Known rows, with every step that occurs:
derap guzam kevir: [  0.8   0.2 -48.0  23.1 -39.6 -16.0  -4.1   4.6 -22.6 -31.5   4.2  -2.2
 -26.0 -30.1 -23.8 -36.5 -54.2]
tupi derap gekis kevir: [-50.0 -20.9 -48.2 -26.8 -18.4  23.5 -21.0 -15.9 -69.7  10.4  -5.3  10.7
 -29.3 -57.0 -35.1 -27.7 -59.4]
kevir guzam derap gekis: [-25.9  -5.4 -41.5  41.9 -39.9 -11.1  -9.4 -25.7 -33.1 -29.7  15.2  11.5
  -8.9 -54.3 -35.0 -35.1 -51.6]
gekis derap tupi: [-32.4  25.5 -48.0 -18.5 -44.0  -4.6   9.4 -21.2 -30.5  10.0 -16.1  19.4
  -0.4 -30.9 -22.1 -20.8 -49.4]
derap pato: [-34.7  24.2 -43.7   2.0 -37.1 -11.8  -5.1 -19.1 -28.2  -4.0 -26.5   4.1
 -11.4 -86.2 -12.1   8.6 -39.9]
gekis kevir: [-29.5  17.7 -58.6 -11.9 -24.9 -15.8 -13.6 -24.4  -8.6  -7.7  -8.2   1.3
 -15.5 -36.8 -16.9 -13.5 -52.8]
derap gekis: [-24.0  -3.8 -51.6  11.6 -40.3   5.2   2.7  -0.5 -14.9   8.1  -9.2   2.4
 -15.9 -61.6 -43.2 -14.7 -31.2]
derap guzam: [ -1.8   7.0 -49.9  16.0 -32.1  -4.7  -4.1 -16.4 -16.6 -27.9  -6.8   4.4
 -32.2 -35.9 -35.7 -12.3 -23.7]
tupi derap guzam kevir: [-15.3 -15.0 -35.2  -4.0 -23.8   2.6 -19.0 -12.5 -72.3 -22.5  -0.3   5.4
 -35.0 -30.5 -21.8 -29.4 -50.4]
guzam kevir pato derap: [-18.4   9.1 -50.0  -1.8 -41.6 -21.1 -23.7 -37.2  -7.4  -8.1  10.6  -8.2
  -2.1 -70.9  -3.9 -16.6 -55.4]
guzam derap gekis kevir: [-27.1 -16.3 -46.4  13.1 -38.3 -27.0 -12.5  -2.6 -36.9   1.8  -2.3  24.4
  -8.5 -50.9 -24.4 -69.3 -88.9]
kevir guzam derap: [-18.0  15.1 -38.0  35.9 -33.9 -29.5 -15.3 -47.2 -22.7 -40.8   8.7  10.6
  -5.8 -36.0 -17.9 -14.9 -39.2]
pato derap guzam kevir tupi: [ -3.5 -16.2 -57.2  36.0 -53.4 -10.4 -19.8 -14.8   4.7 -18.4  33.2  -4.8
 -18.1 -39.7 -34.2 -48.9 -62.2]
kevir guzam: [-24.6  25.6 -49.9  22.6 -29.9  -0.4  -9.3 -46.3  -5.9 -38.5   9.3  -8.9
 -14.6 -42.9 -30.6  19.9 -13.1]
gekis derap pato: [-44.5  26.9 -43.8 -26.1 -32.6  -0.2   4.2 -27.3 -40.5  -4.8 -30.5  27.4
 -14.4 -79.4  -7.5 -18.1 -72.4]
tupi derap: [-28.0   3.0 -35.9 -22.1 -16.3   0.9 -19.2 -40.0 -56.2   0.1 -20.3   9.7
 -22.6 -38.4 -19.4  13.6 -18.3]
guzam derap: [ -6.1   7.4 -33.9  17.5 -36.7 -51.3 -11.2 -26.8 -25.0  -7.5 -17.8  22.0
  -2.7 -33.4  -9.1 -28.3 -48.0]
gekis derap guzam kevir pato: [ -9.9  16.3 -44.6 -12.0 -34.0   3.8  -1.9 -22.8 -50.7 -24.8   2.8  16.1
 -26.7 -56.5 -12.0 -60.6 -76.6]

Rows:
[-18.2  -8.9 -38.0  -9.7 -16.8  13.7 -19.6 -30.7 -66.8 -19.3 -10.7  12.5
 -41.0 -36.2 -32.1  -5.6 -24.3]
tupi derap guzam
[-16.3 -11.8 -58.8   9.1 -34.2  -6.9 -18.8 -32.2  10.8 -30.1   5.6  11.2
 -25.9 -41.6 -38.7  -4.2 -41.4]
pato derap guzam
[-37.7 -18.7 -38.7 -14.9 -24.1  22.7 -12.6 -17.5 -66.4  12.5 -13.1  10.3
 -25.4 -58.6 -39.5  -8.9 -30.8]
tupi derap gekis
[-25.5  -3.9 -63.4  20.3 -46.8  14.9  -6.9  -0.3 -18.8  22.4  19.2  -7.2
 -15.7 -63.7 -46.3 -60.1 -58.1]
derap gekis kevir tupi
[-12.0   7.0 -55.0  -1.1 -31.9   3.6 -26.9 -56.1 -10.5 -21.6   9.3   2.5
 -24.9 -79.1 -28.7  -6.3 -28.6]
kevir pato derap guzam
[-14.9 -13.1 -37.3  25.1 -44.1 -28.7  -4.2  -4.4 -34.6   4.1 -10.9  22.5
  -6.1 -52.4 -28.4 -50.1 -60.3]
guzam derap gekis
[-47.1   5.8 -33.2 -23.2 -20.6   5.1 -19.4 -32.0 -77.0   1.3 -27.9  12.1
 -22.0 -80.8 -11.2  12.6 -38.3]
tupi derap pato
[-34.0   1.9 -58.0   4.4 -50.2 -18.1 -14.4 -28.5  11.0   5.0   2.1   1.7
   5.2 -38.0 -32.4  12.7 -30.9]
pato derap tupi
[-32.8  12.2 -49.1  17.3 -26.0 -26.7 -24.0 -42.3 -24.2 -39.9  15.8   9.7
 -10.6 -35.0 -13.4 -37.2 -72.7]
gekis kevir guzam derap
[-24.4  17.4 -39.0  41.4 -47.2 -29.6 -12.2 -35.4 -33.6 -26.5  14.4   4.9
   6.6 -30.4 -23.8 -19.2 -36.5]
kevir guzam derap tupi
[-36.8  14.4 -62.3 -24.1 -25.1  -6.1 -33.9 -58.2  -4.7  -6.4   9.3   0.0
 -12.7 -76.4 -12.9 -12.9 -57.2]
gekis kevir pato derap
[-46.5  -1.1 -64.4  14.4 -32.2  21.8  -8.7 -16.0 -19.7 -22.0  21.5  -4.8
 -20.6 -62.2 -45.1 -28.4 -58.7]
derap gekis kevir guzam
[-46.9 -10.1 -45.8 -33.5 -16.9  32.8 -26.8 -32.3 -82.2  14.2   0.8   5.8
 -27.7 -85.0 -29.0 -30.1 -51.4]
tupi derap gekis kevir pato
[-14.3  11.8 -49.3 -13.3 -28.9   6.6   4.9 -24.1 -30.0 -25.7 -12.1  29.4
 -32.4 -34.0 -27.6 -36.2 -57.3]
gekis derap guzam
[-20.4 -12.7 -42.5  14.6 -40.8  26.0 -13.7 -19.0 -59.9  31.5  11.0  -3.1
 -21.2 -61.9 -45.9 -35.4 -22.7]
kevir tupi derap gekis
[ -9.3  -0.3 -36.3  14.9 -42.7  -8.1 -17.8 -14.3 -52.6  14.5  14.2 -13.2
  -9.9 -37.0 -13.7 -41.6 -45.6]
guzam kevir tupi derap
